Known rows, with every way that one mark hangs from another:
z750(z32): -19.8; 38.5; -48.0; -13.9; -15.4; 10.3; -20.0; -22.2; -3.3; -17.6; 20.0; -4.4; 10.2; -13.3; 10.0; 5.4; 4.8; 4.5; -2.6; -14.8; -5.5; -10.0; -6.8
z837(z32(z824(z593(z660 z750)))): 20.2; -31.9; -20.6; 8.6; 11.0; -3.6; 3.8; 27.9; 0.2; 21.8; -16.2; -0.5; 7.3; 10.9; 9.6; -1.6; 29.8; 10.7; 12.8; 32.8; 2.8; -11.6; 31.3
z660(z593(z32(z824 z837) z750)): 14.4; -17.6; 16.5; -2.5; 14.4; 16.5; -4.8; 4.0; -40.7; -5.9; 9.8; -21.6; -11.6; 12.8; 13.9; 5.1; 3.9; -2.9; -1.9; 2.2; 5.7; -13.2; -18.9
z837(z32(z824)): -15.9; 15.1; -52.1; -6.6; 29.5; 0.7; -8.6; 12.9; -4.2; 2.2; 16.8; -16.9; 8.9; 14.5; 23.5; 1.5; 31.7; 8.7; 3.6; 4.3; 20.5; 13.4; -8.9
z660(z593(z32)): -14.0; -1.9; -39.9; -12.5; 18.1; -7.0; 6.3; -27.2; 0.2; -41.9; 12.1; -25.0; 25.8; -6.2; 17.2; 6.7; 15.6; 8.2; -8.5; -34.4; -11.0; -25.2; -29.8
z824(z593(z32 z660 z750 z837)): 15.5; -37.6; 43.9; 6.5; 3.4; -20.8; 9.8; 4.6; 30.3; 7.8; -30.9; 17.0; 0.3; -11.3; -33.4; 3.3; -13.6; -7.0; -7.2; -12.1; -23.8; 6.9; 11.0
z750(z32(z824(z593) z837)): 10.5; -10.5; -38.6; -14.3; -29.9; 48.2; -9.0; -4.5; -31.8; 7.9; 43.2; -4.8; -13.2; -4.0; -5.5; 5.1; 4.4; -3.2; -4.2; 11.9; -18.5; -30.9; 2.0
z824(z593): -23.9; -2.1; -54.1; -13.1; -2.0; 5.0; 1.7; -8.6; 6.2; -13.7; -1.0; -3.4; 41.7; -9.8; 8.5; -0.4; 21.7; 0.9; -6.0; -20.1; -29.5; -31.9; -13.0
z660(z593): -27.0; 8.8; -50.0; -10.7; 9.7; 2.7; 6.7; -27.1; -8.2; -39.3; 8.9; -19.4; 39.7; -0.9; 34.7; 1.2; 28.0; 6.4; 8.8; -31.3; 1.5; -25.3; -33.0
z32(z824(z593(z660 z750)) z837): 26.5; -36.9; 23.5; 6.6; -6.3; 15.5; -7.1; 25.7; -32.6; 28.7; -7.2; 12.9; -12.3; 6.9; -4.9; 4.5; 10.9; 6.3; 9.1; 17.5; -18.5; -17.3; 17.5
z32(z837): -18.4; 26.9; -2.0; -9.8; -1.5; 8.9; -27.5; -2.3; -14.0; -10.0; 13.3; 7.2; 5.6; -5.4; 0.8; 4.2; 15.4; 1.0; -0.6; -10.4; -3.7; -1.5; -25.9
z32(z824 z837): -8.0; 15.3; -8.6; -6.6; 9.6; 21.3; -16.5; 9.0; -39.1; 9.5; 30.1; -4.9; -3.8; 9.6; 8.6; 7.8; 16.6; 5.1; 3.0; -7.3; 0.6; 5.8; -20.1
z824(z32 z593(z660 z837)): 6.0; -59.3; 5.5; -3.2; -19.6; 1.3; 18.5; 8.3; 29.4; 4.3; -2.2; 17.6; 29.1; -3.0; -35.1; -0.2; 7.0; -11.8; -1.7; -19.6; -23.2; -17.0; -12.7
z837(z32): -25.6; 30.0; -43.0; -6.2; 16.0; -11.9; -20.4; 3.4; 19.7; -19.2; 6.1; -5.0; 18.1; -0.7; 14.2; -2.4; 32.5; 6.4; 1.6; 4.3; 12.2; 4.4; -15.6
z824(z32 z593(z750)): -6.1; -39.2; -23.9; -8.2; -24.8; 13.6; 7.1; 19.9; -0.6; 3.6; -19.1; 2.1; 43.7; 6.0; -12.8; -12.7; 16.9; -12.6; -15.6; 1.3; -29.5; -45.1; -12.4
z32(z824(z593(z660 z750 z837))): 12.6; -37.4; 28.8; 11.1; 7.8; -0.5; 17.9; 12.2; -2.8; 26.0; -25.0; 11.9; 5.6; 14.3; -5.3; 1.7; -0.2; -3.6; 9.5; -5.1; 2.5; 13.5; 13.9
z593(z32(z837) z660 z750 z824): 20.9; 29.3; 52.5; 12.0; 12.0; -37.6; -12.5; 14.7; 1.0; 6.3; -5.9; 11.2; -42.9; -22.5; -15.4; -2.4; -30.0; 19.4; -7.6; 22.5; -17.2; 12.0; 22.3
z32(z824): -19.8; 17.4; -41.4; -6.0; 29.1; 6.3; -4.1; 1.2; -27.8; 3.0; 19.1; -15.2; 20.7; 11.6; 24.7; 8.1; 19.9; 9.2; 1.8; -29.7; 2.4; 4.6; -12.3
z593(z32 z660 z750 z824 z837): 6.2; 31.1; 59.3; 15.9; 30.9; -50.3; 11.2; 3.6; 30.7; 6.3; -20.0; 7.1; -28.6; -17.4; -16.3; -4.5; -41.7; 10.2; -4.3; 0.6; 1.1; 41.6; 20.4
z824(z32): -19.9; -2.3; -36.6; -10.9; -5.7; 6.7; -5.7; 8.2; -3.6; -7.9; 13.4; -3.0; 42.2; 4.0; -8.2; -2.6; 19.6; -5.7; -9.4; -24.3; -15.6; -20.1; -30.0

Rows:
8.4; 52.3; -0.1; 10.7; -10.6; -24.2; -5.2; -6.5; 1.0; 0.4; -4.0; 8.9; -25.7; -18.6; 10.3; -5.3; -25.9; 21.0; 4.3; 24.8; 2.1; 6.2; 39.4
z593(z660 z750(z32) z824)
0.2; 47.9; 30.7; 3.0; 14.1; -22.1; -14.8; 8.7; -6.8; 1.9; -3.1; -4.1; -29.2; -18.9; -7.5; -8.1; -26.3; 6.2; -17.9; 19.0; -12.6; 11.9; 7.5
z593(z32(z837) z750 z824)
-21.0; -6.9; -30.8; -9.5; 3.2; 1.0; 4.3; -1.8; 46.9; -10.6; -4.3; 2.5; 20.9; -2.3; -8.8; -5.7; 14.6; -14.5; -3.3; 3.8; 6.5; 4.9; -12.8
z824(z593(z837(z32)))
-9.0; -2.5; -11.1; -4.6; 18.3; -9.2; 0.8; -15.2; -8.3; -29.4; -13.3; -19.7; 20.8; 1.5; 17.9; 0.9; 9.2; 0.2; -6.4; -17.7; -4.7; -18.3; -18.8
z660(z593(z32 z750))
-10.4; -40.2; 11.4; -2.6; -23.3; 11.7; 15.0; 18.2; 19.6; 7.8; -22.8; 7.8; 34.7; 10.3; -24.0; -14.4; 0.3; -30.9; -13.2; -4.7; -9.7; -15.1; -16.0
z824(z32 z593(z750 z837))
-12.3; -19.1; -4.5; -11.0; 8.2; -5.9; 10.9; -14.5; 32.4; -9.2; -2.2; -0.7; 20.1; -15.4; -27.7; 3.9; -6.8; -14.0; -18.8; -30.6; -27.5; -0.8; -18.6
z824(z593(z32 z837))
5.7; -19.2; 1.3; 4.8; -7.2; -10.0; -2.0; 6.3; 1.3; 3.5; -31.3; 15.4; 26.1; -5.7; -0.9; -2.0; 15.1; 7.6; 5.2; -0.4; -26.3; -22.4; 12.9
z824(z593(z660 z750))
18.2; -35.3; 11.2; 3.6; 3.9; -20.4; -0.5; 6.0; 10.0; 5.6; -26.9; 9.3; 12.1; -13.2; -17.5; 4.3; 2.0; 9.3; -7.7; -7.4; -42.6; -22.3; 17.6
z824(z593(z32 z660 z750))
10.5; -58.4; 33.4; 5.3; -24.4; -2.3; 15.1; 22.5; 22.2; 15.6; -27.1; 22.2; 23.0; 5.1; -31.4; -6.4; -0.9; -17.2; -2.5; -1.6; -15.7; -10.8; -4.0
z824(z32 z593(z660 z750 z837))
30.9; -16.7; 54.5; 10.0; 16.1; -5.5; -18.9; 21.9; -32.6; 26.1; 2.5; 5.9; -34.6; 4.5; -15.6; 13.1; -3.0; 12.2; 0.4; 4.4; -7.1; 14.4; 11.4
z593(z32(z824 z837) z660 z750)
-0.6; -21.5; 17.6; 2.4; 29.8; -0.1; 18.0; -8.6; -10.0; -8.5; -6.8; -25.4; -1.3; 20.6; 14.2; 4.9; -8.7; -12.0; -0.9; -22.9; 24.7; 17.0; -19.8
z660(z593(z32(z824) z750 z837))
-8.0; -21.8; 7.4; 1.5; 9.1; 14.5; 17.8; 9.0; -4.7; 18.8; -17.2; -3.2; 18.9; 17.4; 4.3; -4.0; -0.2; -18.2; -0.2; -8.7; 7.4; 8.9; -3.1
z32(z824(z593(z750 z837)))
3.7; 2.9; 2.0; -7.9; 22.0; 11.4; -17.0; 7.5; -30.4; 9.6; 31.4; -11.7; -16.4; -0.3; -7.6; 15.6; 1.2; 4.1; -9.8; -13.9; -13.3; 4.6; -18.1
z593(z32(z824 z837))
10.6; -37.7; 13.4; -1.5; 6.3; -18.4; 9.0; -8.6; 38.9; -2.1; -6.8; 10.9; 7.5; -18.3; -34.6; 8.2; -7.8; -0.8; -8.5; -32.4; -30.8; 0.7; -1.3
z824(z593(z32 z660 z837))
-1.2; 40.1; 33.3; 19.7; 20.5; -46.0; 5.6; 14.9; 44.6; 5.6; -25.5; 11.6; -23.9; -4.4; 4.9; -14.0; -18.6; 7.3; 11.8; 35.1; 36.2; 46.7; 27.2
z593(z660 z750 z824 z837(z32))
13.9; -19.1; 22.6; 5.0; -34.7; 3.4; 3.2; -9.3; 21.2; 7.2; -18.1; 25.2; -6.1; -6.4; -18.6; 1.3; -14.3; -8.1; 3.9; 5.5; -5.6; -3.2; 21.8
z824(z593(z660 z750(z32) z837))
14.3; 3.2; 35.6; 11.7; -5.9; 4.7; -2.9; -1.2; -10.0; 25.4; 1.5; 11.0; -30.0; 15.0; -2.0; 8.2; -14.0; -0.5; 12.5; -1.2; 29.3; 34.9; 20.1
z593(z660 z750(z32(z824)) z837)
25.1; -13.9; 19.0; -0.1; -52.3; 18.7; -20.5; 2.2; -10.4; 6.1; -2.6; 26.2; -21.7; -14.2; -19.8; 1.9; -1.2; 2.8; 3.6; 29.2; -23.8; -29.7; 21.2
z824(z593(z660 z750(z32(z837))))
-12.6; 8.4; 8.7; 7.8; 28.5; -2.3; -3.5; 20.1; 10.1; 17.9; -9.9; -6.4; -7.3; 26.5; 12.2; -3.5; 10.8; -13.6; 9.1; 15.0; 48.6; 44.3; -3.3
z593(z750 z837(z32(z824)))
-25.7; 6.7; -22.5; -4.8; 12.8; -2.6; 6.4; -20.9; 35.8; -39.1; 5.0; -11.7; 16.8; 9.4; 19.3; -3.8; 22.2; -10.2; 9.7; -2.7; 39.3; 10.4; -35.3
z660(z593(z837(z32)))
-21.7; 38.2; -6.0; 9.9; 18.3; -23.2; 19.9; -7.7; 36.0; -28.0; -17.8; -17.0; -4.9; 4.9; 31.1; -18.8; -8.1; -4.1; 6.7; 32.5; 49.5; 21.6; -4.3
z660(z593(z750 z824 z837(z32)))
22.2; -25.1; -48.1; -6.0; -22.1; 18.0; 4.7; -10.1; -16.8; 11.5; 29.7; -1.7; 0.1; -7.6; 2.2; 12.0; 9.1; 14.9; 7.7; -2.4; -20.0; -27.3; 25.3
z750(z32(z824(z593(z660))))
-3.9; 20.6; 10.8; 3.5; -5.8; 17.4; -2.5; -3.4; -10.7; 16.7; 5.2; -4.6; -18.2; 15.3; 7.7; 1.9; -14.4; -12.2; 2.9; -2.1; 30.1; 30.4; 2.6
z593(z750(z32(z824)) z837)
-15.8; -43.1; -17.1; -11.1; -20.5; 15.1; 20.4; 7.7; 27.3; -1.8; 4.6; 5.2; 42.3; 2.3; -26.9; -7.3; 7.4; -23.7; -13.0; -21.7; -19.6; -20.9; -28.7
z824(z32 z593(z837))
29.7; 8.2; 32.4; 7.2; -21.6; 18.8; -25.9; 11.0; -42.0; 25.9; 17.3; 14.0; -43.5; 8.6; -1.9; 10.5; -4.9; 11.7; 12.7; 23.8; 8.6; 5.0; 18.4
z593(z660 z750(z32(z824 z837)))
-16.9; 27.6; -9.8; -1.8; 30.6; -25.4; 28.3; -31.8; 28.6; -37.7; 14.3; -25.6; 1.6; -16.8; 10.0; -4.9; -26.7; 3.6; -8.9; -19.4; 6.0; 13.7; -17.0
z660(z593(z32 z824 z837))
9.4; 4.0; -4.9; -4.9; -26.6; 40.5; -10.7; -10.3; -47.4; -6.6; 25.6; -17.9; -20.7; 14.4; 25.4; 3.3; 6.0; -0.6; 9.8; 18.3; 21.9; -18.5; -9.6
z660(z593(z750(z32(z824 z837))))
8.9; 22.0; 11.5; -3.0; -22.5; 33.5; -27.9; 6.0; -47.0; 17.0; 20.4; -0.4; -30.9; 11.1; 6.9; 2.1; -3.1; -4.5; -0.2; 19.4; 14.0; 1.2; 3.0
z593(z750(z32(z824 z837)))
-1.5; 14.2; 0.1; -7.6; -37.3; 27.4; -19.9; -19.5; -28.3; -28.1; 9.0; -2.9; -11.5; 1.6; 16.1; -1.0; 4.0; -4.0; 2.6; 19.5; 12.2; -27.6; -14.8
z660(z593(z750(z32(z837))))
6.3; 20.7; 4.1; 4.1; -19.1; -6.8; -20.0; -6.7; -8.1; -2.0; -7.9; 15.2; -10.6; -5.8; 3.2; 3.6; 2.6; 11.5; 7.3; 5.7; -1.2; -0.2; 19.5
z593(z660 z750(z32))
2.7; 45.9; 35.5; 15.4; -8.4; -25.1; 3.4; -8.5; 22.1; 5.0; -6.8; 13.7; -35.7; -13.6; -3.6; -6.5; -39.2; 8.8; 4.6; 19.6; 20.7; 34.1; 32.9
z593(z660 z750(z32) z824 z837)
3.2; 22.9; -20.0; -10.4; -15.0; 37.2; -23.6; -5.7; -42.2; 9.6; 46.5; -5.3; -24.3; 1.0; 4.3; 11.8; -1.7; 3.7; -0.4; 2.5; 4.6; -2.9; -7.6
z750(z32(z824 z837))
-24.2; 37.3; 7.9; 6.9; 16.2; -18.5; 24.1; -18.4; 12.7; -24.5; -16.4; -14.2; 9.6; 1.6; 30.4; -15.5; -20.7; -3.1; 5.9; 2.6; 32.5; 12.8; -9.8
z660(z593(z750 z824 z837))
23.3; -55.5; 29.7; 1.1; -40.9; 13.9; -7.5; 34.4; -7.5; 15.7; -13.0; 23.7; 9.2; -0.2; -34.7; -6.3; 10.5; -5.3; -2.5; 20.1; -33.1; -40.9; 1.7
z824(z32(z837) z593(z660 z750))
-15.2; 64.0; 17.1; 4.1; -6.3; -11.6; 4.8; -16.1; 17.3; -3.8; -2.8; 1.9; -20.5; -8.6; 3.4; -11.7; -40.2; -4.9; -5.3; 13.8; 24.0; 30.3; 14.3
z593(z750(z32) z824 z837)
15.0; -34.0; -7.4; 7.5; 6.2; 2.6; 8.0; 16.9; -20.1; 23.4; -17.2; 4.3; 14.8; 8.5; 10.3; 2.3; 18.1; 11.3; 9.0; 0.7; -16.5; -14.5; 22.8
z32(z824(z593(z660 z750)))
7.8; -8.3; 32.2; 17.3; 22.9; -16.5; -2.0; 22.5; 12.4; 24.8; -15.2; 8.6; -18.5; 25.3; 5.2; 1.3; 12.3; 0.6; 17.6; 17.3; 44.3; 48.8; 9.7
z593(z660 z750 z837(z32(z824)))
-7.7; -2.3; 2.5; -5.9; -33.9; 17.3; 1.3; -14.9; 20.1; -0.2; -11.4; 10.3; 2.9; -2.8; -13.2; -4.7; -16.1; -21.6; -8.1; 5.3; -2.0; -2.2; 3.4
z824(z593(z750(z32) z837))
-13.9; 46.0; -2.0; 4.1; -11.9; -3.6; 18.7; -31.8; 12.1; -27.8; 1.6; -12.1; -12.7; -5.3; 26.1; -12.9; -31.1; -4.5; 2.6; 15.3; 32.9; 10.6; 3.3
z660(z593(z750(z32) z824 z837))
1.1; 47.0; -7.4; -1.3; -27.5; 12.1; -5.2; -19.2; -20.4; -28.1; 15.0; -12.4; -26.9; -9.3; 24.9; -12.8; -19.3; 5.8; 1.4; 39.0; 16.8; -21.0; 7.6
z660(z593(z750(z32(z837)) z824))
3.9; 36.0; -5.0; 5.0; 31.4; -46.7; 6.2; -5.4; 12.5; -10.8; 9.9; -4.9; -10.9; -30.0; -3.6; 1.2; -18.5; 29.9; -7.5; -9.8; -24.6; 7.4; 20.1
z593(z32 z660 z824)
-11.7; -19.8; -23.2; -6.1; 12.6; 15.8; 18.8; -2.5; 1.3; 9.6; 9.8; -7.1; 24.5; 7.2; 2.6; 3.4; 5.9; -11.8; -1.5; -24.7; -3.1; 1.8; -12.0
z32(z824(z593(z837)))
9.1; -32.1; -37.5; -2.1; 10.4; 5.5; 11.3; 2.8; -13.6; 11.7; 9.8; -2.0; 20.3; 0.7; 8.8; 9.0; 17.8; 17.2; 10.0; -16.8; -23.2; -22.0; 10.5
z32(z824(z593(z660)))
10.9; -17.4; 26.8; 5.1; 35.3; -17.8; 8.6; 0.1; 6.2; 16.4; 14.6; -0.1; -14.8; 1.4; -16.9; 16.0; -10.2; 6.2; 2.4; -35.8; -0.1; 39.0; -3.2
z593(z32(z824) z660 z837)
